Each row was made from one small tree. The marks that hang from a mark follow it in brackets, in the order of their numbers. Every link used is in the known rows. Write each row's tree.
Known rows
k428{k539 k550{k345{k290} k389{k107}} k668}: |  -15 |  217 |   26 | -236 | -403 |   10 |   73 |  160 | -115 | -117 |   90 |   74 | -131 |  -70 |   11 |  182 |   -4 |  -27 |  -31 |   38 | -222 |   -6 |  133 |    0 |
k428{k539}: | -308 | -109 |  -40 |  -19 | -124 |  -21 |  -10 |   18 | -129 | -169 | -320 |  217 |  192 |  -70 | -138 |   -8 |  173 |   41 |  -35 | -296 | -180 | -140 |  -12 | -214 |
k428{k550{k389}}: |  -46 |  -68 |  -71 | -103 | -137 |   13 |   20 |   33 |  -36 |  -56 |  -52 |    3 |  -66 |   58 | -115 |  -10 |   12 | -310 |    0 | -160 | -187 |  -87 |   21 |  -86 |
k550{k345 k389}: |  114 |  -96 | -117 |   36 | -173 |   36 |  154 |  -96 |  -92 | -120 |  153 |  -75 |   13 |   50 | -207 |   66 |  -91 | -230 |  106 | -181 | -114 |  -16 |  -91 | -205 |
k497{k154}: |   62 | -266 |  -32 |  215 |   24 |  -46 |   13 |  -42 |  -40 | -125 | -305 |  -29 |  -28 |   -7 |  -93 |  -45 |   -8 | -102 |  103 | -187 | -143 |  -51 |  164 |  -76 |
k345{k290 k550{k389{k107 k497{k154}}}}: |  197 |  165 |   20 |   62 |   96 |  -88 |  -71 | -118 |    0 |  -93 |  115 |  -92 |  -91 | -316 |   55 |   36 |  -69 |   86 |  335 |  241 |  -94 |   92 |  130 |  164 |
k154{k389}: |    6 |  -96 |  -95 |  187 |  -28 |   39 |    2 |  -58 |  -23 | -115 |  -51 |   44 |  101 |  179 | -217 |  -82 |  133 | -214 |  303 | -119 |  -57 | -103 |   70 |  -83 |
k539{k389{k107 k497} k428{k668}}: | -106 |  -69 | -163 | -291 |   51 |   24 |   15 |   -5 |  -25 |  116 |  -13 | -121 |  -63 |   57 | -164 |  -36 |   22 |  -45 | -117 |  131 |  338 |  254 |  589 |  192 |
k389{k107 k497 k550{k345{k290}}}: | -113 |  107 |  125 |  -90 |  145 |   -7 |  -60 |    0 |   51 |  105 |  115 |  142 |   52 | -210 |  110 |   -2 |   19 |  313 |  -58 |  203 |   45 |  -17 | -138 |   35 |
k550{k389{k107 k497{k154}}}: |  150 |   13 | -100 |  -95 |   64 |  -77 |   75 | -190 | -119 |  -99 |  -34 |  -14 |  -53 | -118 | -220 |   59 |   30 |  -58 |  508 |  -17 |   -7 |   78 |  211 | -131 |
k668{k428{k550{k345{k290}}}}: |  -66 |   20 |  -65 |  155 |  -72 |   94 |  -40 |  255 |   63 |   61 |  183 |  116 | -139 |  -63 |  100 | -128 |  -59 |  -68 | -126 | -139 | -145 | -217 | -151 |  120 |
k154{k389{k107 k497 k550}}: |  -72 |   86 |   53 |  -38 |  215 |   -2 |  -71 |  -93 |   32 |   43 |  -21 |  188 |  152 |   99 | -125 |  -64 |  194 |   16 |  366 |  135 |  102 |  -37 |  -70 |   17 |
k107{k389{k550{k345{k290}}}}: |  -36 |  -94 |  175 |   70 |  -37 |   34 |   -8 |  -64 |   73 |  101 |  193 | -203 |  -27 |   36 |  217 |  -27 |  -75 |   77 | -180 |  -14 |  -24 | -134 | -414 |  -87 |
k497{k154{k389{k107 k550{k345{k290}}}}}: |  422 |  145 |   59 |  306 |   54 |  -39 |  -74 |  -35 |   86 |  -32 |  -88 |  -42 |  -99 |  170 |   49 |   46 |  -77 |   80 |  382 |  180 | -121 |  -17 | -189 |  178 |
k550{k345{k290} k389{k107 k497}}: |   67 |  194 |  -89 | -175 |  -71 |    7 |   83 | -125 |  -80 |  -24 |  354 |   22 |  -26 | -212 |  -97 |   86 |  -12 |  141 |  269 |  128 |   17 |   37 |   28 | -133 |
k668{k428}: | -196 | -209 | -127 |  167 |   35 |   54 |   60 |   63 |  -28 |  -19 |   46 |  141 |  -30 | -109 | -163 | -169 |   81 | -140 |  258 | -254 |  -19 | -247 |   87 |   67 |
k389{k497 k550{k345}}: | -168 |  -82 |  128 |   11 |  168 |   35 |    4 |   48 |   15 |   74 |   30 |  112 |  199 |   15 |   97 |  -60 |  -15 |   56 | -319 |  -62 |   62 |   -4 | -271 | -135 |
k550{k345{k290} k389}: |  115 |   25 |  -96 |   61 | -203 |   30 |  112 |  -37 |  -64 |  -87 |  273 | -115 |  -78 |  -62 |  -21 |   63 | -118 |  -32 |  117 |  -46 | -124 |  -61 |  -79 |  -72 |
k107{k389{k497{k154} k550{k345{k290}}}}: |   95 |  -16 |  214 |  107 |  139 |   -9 |  -21 |  -62 |   44 |  109 |  134 | -252 |  -14 |   41 |  373 |  -23 | -114 |  155 | -182 |   -5 |   72 |    6 | -385 | -137 |
k668{k428{k550}}: | -205 | -145 |  -86 |   73 |   16 |   60 |  -43 |  195 |   24 |   39 |  -53 |  181 |  -85 |  -37 |  -86 | -183 |   74 | -235 |   18 | -245 | -119 | -248 |   29 |   80 |
k539{k389{k107} k428}: |   48 |  -87 | -306 | -192 |    3 |  -21 |  -82 | -136 |   36 |   74 | -275 |  -94 |  -97 |  120 | -371 |  -19 |  -15 |  -48 |   55 |   14 |  107 |  142 |  277 |  194 |
k428{k539{k290 k389{k107 k550}} k668}: | -176 |   30 |   65 |  -69 | -174 | -107 |   64 |  134 |   21 |  -23 | -327 |  147 |   12 |  -11 |  241 |  136 |   96 |  303 | -382 |  109 |  191 |   95 |  291 |  141 |
k539{k290 k428}: | -101 |  -89 | -188 |   56 |   37 |   34 |   46 |  108 |   25 |   38 | -282 |    7 |   99 |  -97 |  -37 |   13 |  -14 |   84 | -353 | -179 |   78 |  -56 |   73 |   66 |
k345{k290 k550}: | -141 |  -91 |   86 |  199 |   14 |   -3 | -132 |   29 |   85 |  -70 |   27 |    4 |   27 | -254 |  111 |  -99 |  -15 |   52 | -119 |   97 | -169 | -112 |   59 |  164 |

Which tree is each row?
|  164 |   10 | -169 |  -36 |   71 |  -55 |   76 |   73 |   17 |   80 | -239 | -174 | -108 |    2 |   94 |   79 |  -73 |  139 | -315 |  128 |  404 |  342 |  621 |  223 | -> k539{k290 k389{k107 k497{k154}} k428{k668}}
| -105 |  115 |   31 |   24 |   39 |    3 |  -31 |  -20 |   -3 |  -57 |  316 |  -54 |   50 | -271 |  167 |  -56 |  -38 |   27 |   31 |  139 |  -28 |   -4 |  -15 |   78 | -> k345{k290 k550{k389{k497}}}
| -294 | -164 |  178 | -119 |  179 |   12 |  -27 | -104 |   13 |  124 |   65 |  -90 |  118 |   24 |  105 | -115 |  112 |   -8 | -106 |  -89 |  149 |  -90 | -264 | -222 | -> k107{k389{k497 k550}}
|  -66 |  174 | -112 | -352 |  -25 |   48 |  122 |  199 |  -14 |  109 |    5 |  -16 |  -53 | -111 |   18 |  115 |   -4 |  -52 | -283 |   74 |  213 |  130 |  369 |  147 | -> k539{k290 k428{k550{k389{k107 k497}} k668}}
|  -36 | -219 |  160 |   41 |  -10 |   43 |   25 | -112 |   45 |   72 |   77 | -159 |   63 |  173 |   18 |  -17 |  -45 | -121 | -187 | -157 |  -21 |  -84 | -452 | -224 | -> k107{k389{k550{k345}}}
|  -87 |  145 |   47 | -118 | -407 |   43 |   92 |  251 | -120 | -117 |  119 |   12 |  -72 |   30 |  189 |  118 |  -53 |  -84 | -263 |  -95 | -210 |  -33 |   15 |  -44 | -> k428{k539 k550{k345{k290} k389} k668}
|   17 |   12 |   96 |   25 |   22 |  -18 |  -51 |    2 |   81 |   52 |    8 |   87 |  -58 | -138 |   28 |   27 |  -39 |  215 |   22 |  164 | -107 |  -95 | -126 |  114 | -> k389{k107 k550{k345{k290}}}
|   79 |  130 |   62 |   13 |  163 |   29 |  -38 |  -82 |   33 |   46 |   93 |  169 |  192 |  177 | -147 |   -2 |   84 |   -9 |  199 |  108 |   88 |   48 | -242 |  -69 | -> k154{k389{k107 k497 k550{k345}}}
| -152 |   -3 |  207 |  -44 |   92 |   40 |  -21 |  -53 |   44 |  152 |  300 | -146 |   75 |  -21 |  296 |  -60 |  -17 |  172 | -263 |   24 |  120 |  -49 | -421 | -178 | -> k107{k389{k497 k550{k345{k290}}}}
|   80 | -139 | -120 | -101 | -157 |   92 |  -22 |  215 |   61 |  116 |  -90 | -231 | -118 |  379 |   -6 |  -25 | -193 | -332 | -671 |  -65 |   92 |  231 |  241 |  180 | -> k539{k389 k428{k550{k345} k668}}
|  297 |  183 |  -77 |  -10 |  -26 |  -46 |   78 | -130 |  -83 |  -73 |  203 |  -70 | -119 | -170 |  -38 |  106 | -102 |  116 |  353 |  100 |  -45 |  116 |   73 |  -94 | -> k550{k345{k290} k389{k107 k497{k154}}}
|   72 |  248 |   77 |   42 |  136 |   17 |  -75 |  -20 |   65 |   71 |  204 |  119 |   92 |   61 |   50 |  -13 |   63 |  181 |  199 |  241 |   85 |   -9 | -218 |   60 | -> k154{k389{k107 k497 k550{k345{k290}}}}
|  297 |  -39 |  -95 |  219 |   26 |  -49 |  -37 | -161 |  -20 | -151 | -255 |   21 |  -40 |  144 | -320 |    8 |   91 | -157 |  627 |  -13 | -109 |   -5 |  206 |   -9 | -> k497{k154{k389{k107}}}
|  -32 |  -72 | -150 |  -55 | -128 |   35 |   20 |  305 |  103 |  123 | -255 | -158 | -111 |  184 |  202 |    5 |  -90 |  -95 | -786 |  -13 |  237 |  171 |  430 |  252 | -> k539{k290 k389 k428{k550 k668}}
| -190 |  199 |   34 |  -68 |  -40 |  -42 |  -87 |   93 |   -7 |   50 |  -17 |   81 |  138 |   89 |  372 |   -8 |  -11 |  373 | -501 |   22 |  112 |   98 | -312 |  -55 | -> k428{k539{k389{k497 k550{k345{k290}}}}}
|  -55 | -184 |  199 |   32 |  225 |  -37 |  -27 | -118 |    6 |   77 | -110 | -178 |   38 |   72 |  189 |  -80 |   22 |   -5 |  -42 | -113 |  104 |  -29 | -244 | -178 | -> k107{k389{k497{k154} k550}}
|  195 |   41 |   26 |   98 |   35 |   18 |  -31 |  -92 |   66 |   -5 |  -29 |  105 |   88 |  245 | -220 |   30 |   36 | -100 |  291 |   63 |  -55 |  -27 | -249 |   13 | -> k154{k389{k107 k550{k345}}}
|  426 |   25 |   38 |  263 |   77 |  -32 |  -42 |  -81 |   57 |  -57 | -190 |   11 |  -10 |  292 | -160 |   54 |  -53 | -120 |  361 |   41 | -107 |   41 | -215 |   71 | -> k497{k154{k389{k107 k550{k345}}}}
| -364 | -122 |  101 |  -99 | -222 |   23 |   -8 |  253 |  -98 | -112 | -303 |  188 |   77 |   16 |   58 |   -8 |  149 | -148 | -346 | -213 | -173 |  -86 |  231 |  -85 | -> k428{k539 k550 k668}
|  -81 |   28 | -105 | -267 |   11 |  -21 |   86 | -187 | -119 |  -57 |  144 |   94 |   29 | -165 | -294 |   34 |  117 |  -49 |  428 |    9 |   38 |   10 |  184 | -165 | -> k550{k389{k107 k497}}
|  130 |   96 |  133 |   86 |  190 |  -63 |  -68 |    8 |   45 |   55 |  -49 |   38 |  -37 | -144 |  181 |   19 |  -81 |  303 |   21 |  175 |   -7 |   47 | -105 |   76 | -> k389{k107 k497{k154} k550{k345{k290}}}
|  195 |   49 |   -1 |   19 |  114 |  -80 |  -26 | -180 |  -27 | -115 |    9 |  -40 |   -2 | -158 | -149 |   46 |  -47 | -101 |  327 |  115 |  -75 |  148 |  116 |   34 | -> k345{k550{k389{k107 k497{k154}}}}
